Every row comes from one small tree of marks. Brackets hold a mark, then the marks that hang from it, in the order of their numbers. Every link used is in the known rows. Which tree was each row made from?
In the rows, zero is written as 128.
Known rows
(z_597 (z_286 z_231)): [159  67  89  87  92 129 124 174  93 140 133 124 114 113 121 105 193 143
 129 153  95 141 108  96 116 132 147]
(z_792 (z_286 z_231 z_554 z_932)): [124 129 134 118 109 167 117 102  75 124 137 111 110 111 162 113 133 147
 134 113  84 115  97 130 135 153 100]
(z_383 (z_286 z_104 z_253 z_731 z_792) (z_759 z_554)): [142 150  98 137 107  68 139 152 189  91 135 116 154 207 154 157 100  91
  96 131 110 138 135 154 129  83 131]
(z_231 (z_286 (z_104 z_759) z_554 z_731 z_792 z_932)): [112 150 159 127 162 172 149 104 167 108 159  91 188 121 160 101 126 109
 152 130  98 114 144 124 131 135 111]
(z_383 (z_286 z_104 z_231 z_731)): [153  97 111 113 110 128 129 135 112 150 172  87  98 121 132 132 191 158
 124 122 104 124 123 117 118 118 167]
(z_231 (z_286 z_104 z_383 z_731)): [128 144 148  94 135 133 191  87 112 147 140  95 136 101 136 138 143 128
 124 137  96 140 132  99 123 116 143]
(z_179 z_759): [105  77  86  66 104  64 152 134  87 174  94 133 148 142 210 108 111 129
 102 213  94 217  79  69 126 131 120]
(z_597 (z_286 z_231 z_554)): [155  79 110  99  93 147 118 172 105 103 147 108 141 121 114 100 201 134
 124 145  98 111  92 101 123 117 129]
(z_383 z_759): [105  82  69  94  94  36 162 165 120 170  95 116  91 137 211 117 119  97
 118 214  85 193  84  90 135 130 112]
(z_597 (z_286 (z_104 (z_759 z_179)) z_231 z_253 z_383)): [125 116 113 147 138 142 148 166 132 136 108 206  99 157  70 124 163 124
 124  97 147 117 161 131 127  77 166]
(z_579 (z_286 z_231 z_932)): [154  77 114 119 114 142  86 121  82 155 137  97 112  88 126 114 126 139
 132 162 138 154 121 111 122 160 141]
(z_231 (z_286 z_253 z_383 z_554 z_731 z_792 z_932)): [121 187 168 143 157 140 153  73 168  89  94 126 173 126  72 138 102  96
 155  81 144  85 151 148 131 148 106]
(z_231 (z_286 z_104 z_554 z_792)): [133 127 156 107 138 194 165 118 131 101 142  75 197 142 172 120 153 110
 142 171  82 151 103 102 135 150 114]
(z_579 (z_286 z_253 z_554 z_792 z_932)): [128 128 160 142 135 166  75 112 137  95 105 103 175 148 103 137  85 125
 126 155 173 143 139 141 142 162 106]
(z_597 (z_286 z_253 z_383 z_792)): [129 114 121 108 133 119 145 150 139 115  76 175 135 152  68 151 128 123
 130 132 154 146 150 137 128 134 138]
(z_286 (z_104 z_759) z_231 z_253 z_383 z_792): [102 156 120 183 210 161 217 115 178 159  93 222  99 193  81 152 159  88
 184 102 206 125 185 215 146 137 174]
(z_579 (z_286 z_231 z_253)): [169 108 128 114 100 128 101 123  75 131 121 105 127 134 117 139 152 143
 113 144 164 171 115 112 132 155 143]
(z_231 (z_286 z_383 z_792 z_932)): [129 120 130 115 150 128 164 100 123 135  91 138 142  89 118 129  89  99
 168 139 110 149 133 109 119 177 120]
(z_286 z_231 z_554 z_731 z_792 z_932): [114 141 123 168 167 202 130 101 211 146 141  94 134 116 121  99 172 100
 203 119 138  45 143 201 140 174 120]
(z_579 z_286): [153  79 133  78  92 119 100 132  61 141 137  75 139  99 169 138 118 155
  99 204 131 207  96  72 128 152 127]
(z_579 (z_286 z_231 z_253 z_383 z_554 z_792)): [163 129 161 147 147 156 127 108 119  89 121 125 158 145  72 161 143 104
 134 118 207 128 116 163 141 152 131]
(z_104 (z_286 z_731 z_932)): [123 131 129 105 109 122  84 146 116 162 153 111 112  68 153 129  93 189
  98 159 107 133 126  99 107 127 125]
(z_597 (z_286 z_104 z_231 z_253 z_932)): [116 110  97 142 131 173 112 147 147 144 103 158 104 163  57 100 160 140
 134 116 114  96 181 153 121 108 163]
(z_792 (z_286 z_253 z_554 z_731 z_932)): [ 98 188 164 117 107 144 107  77 109 110 113 108 128 140 143 135  96 164
 108  91 107 109 134 140 143 134  87]

Write each row's tree
[128 155 113 120 121  99 158  85 100 148 136 141  77 100 149 137 102 118
 125  85  99 103 125 162 127 121 118]
(z_792 (z_286 z_231 (z_383 (z_759 z_554)) z_731 z_932))
[120 185 164 135 131 115 147  72 139  94  99 120 155 112  69 131 102 112
 134  80 130  82 141 119 127 121 107]
(z_231 (z_286 z_253 z_383 z_554 z_731 z_932))
[114 152 159 131 131 127 104 128 128 124 158 125 125  67 107 143  86 165
  97 132 135  86 119 121 112  97 115]
(z_104 (z_286 z_383 z_554 z_731 z_932))
[121 126 122 116 129 134 150  89  64 160 112 155  67  91 132 136 110 142
 141 100 106 129 123 141 127 155 125]
(z_792 (z_286 z_231 z_383 z_932))
[146 117 122 165 128 137  90 137 148  86 108 135 135 155  69 130 137 119
 158  87 147  93 129 150 126 158 127]
(z_383 (z_286 z_231 z_253 z_554 z_792 z_932))
[132 159 142 100 107  54 104 175  99 122 162 161 134 107 177 139 106 186
  76 125 154 173 118  81 117 102 119]
(z_104 (z_286 z_253 z_731) z_759)
[ 89 131 102 170 205 195 161 113 213 202 157 142  98 131 150  94 162 111
 202 128 141  92 200 210 136 152 164]
(z_286 (z_104 z_759) z_231 z_731 z_792 z_932)
[102 137 157 150 150 156 154 113 127 116 124 146 150 104 130 108  91 101
 138 128 100 116 131  86 126  97 115]
(z_231 (z_286 (z_104 (z_759 z_179)) z_383 z_554 z_932))
[131 133 121 164 100  74  94 179 191  90  99 134 136 181 155 148 112  81
 111  99 128 123  99 117 140 101 102]
(z_383 (z_286 z_253 z_554 z_731 z_792) (z_759 z_179))
[134 149 140 164 152 124  89 179 141  88 153 192 153 126 130 116 110 138
 130  97 174 115 124 141 121 131 111]
(z_104 (z_286 z_231 z_253 z_554 z_792 z_932) z_759)
[153  93 149 124 123 192 113 124  92 120 178  63 151 130 141 122 175 136
 110 173 135 141 101 120 136 120 142]
(z_579 (z_286 z_104 z_231 z_554))
[158 112  79 126  90   8 125 157 134 116 125 126  84 160 117 136 163 102
 107  81 125 125 104 128 121 108 141]
(z_383 (z_286 z_231 z_253 z_731) z_759)
[132 133 110 155 132 104 111 154 138 170 143 168  70  68 118 133 104 134
 115 105 132  90 123 134 107 100 142]
(z_104 (z_286 z_231 (z_383 (z_759 z_179)) z_731 z_932))
[156 141 116 133 105 101 125 139 124 116 162 128 121 158 120 138 163 150
 112  89 131 121 141 124 121  94 159]
(z_383 (z_286 (z_104 (z_759 z_554)) z_231 z_253 z_731))
[112 175 162 145 148 106  83 163 161  89 158 166 167 120 145 128  80 156
 109 107 172 119 139 133 124 116  99]
(z_104 (z_286 z_253 z_554 z_731 z_792 z_932) z_759)
[102 159 145  98 110 161 145  99  75 144 106 124 113 173 175 151 116 174
  97 137  93 179 134 125 144 136 122]
(z_792 (z_286 z_104 z_253))
[134 128 114 123  86  10 112 154 145  75 125 102 127 170 127 141 129 105
  84 103 121 122  91 111 131  85 106]
(z_383 (z_286 z_253 z_554 z_731) z_759)
[ 45 119 117 179 179 151 161 125 155 208  87 210  67 109 133 116  53 116
 156 166 132 133 187 123 133  89 147]
(z_286 (z_104 (z_759 z_179)) z_383 z_932)
[154 112 149 137 144 182  88 106 143 119 166  69 158 103 121 119 145 119
 147 135 161 105 126 160 134 163 124]
(z_579 (z_286 z_231 z_554 z_731 z_792 z_932))
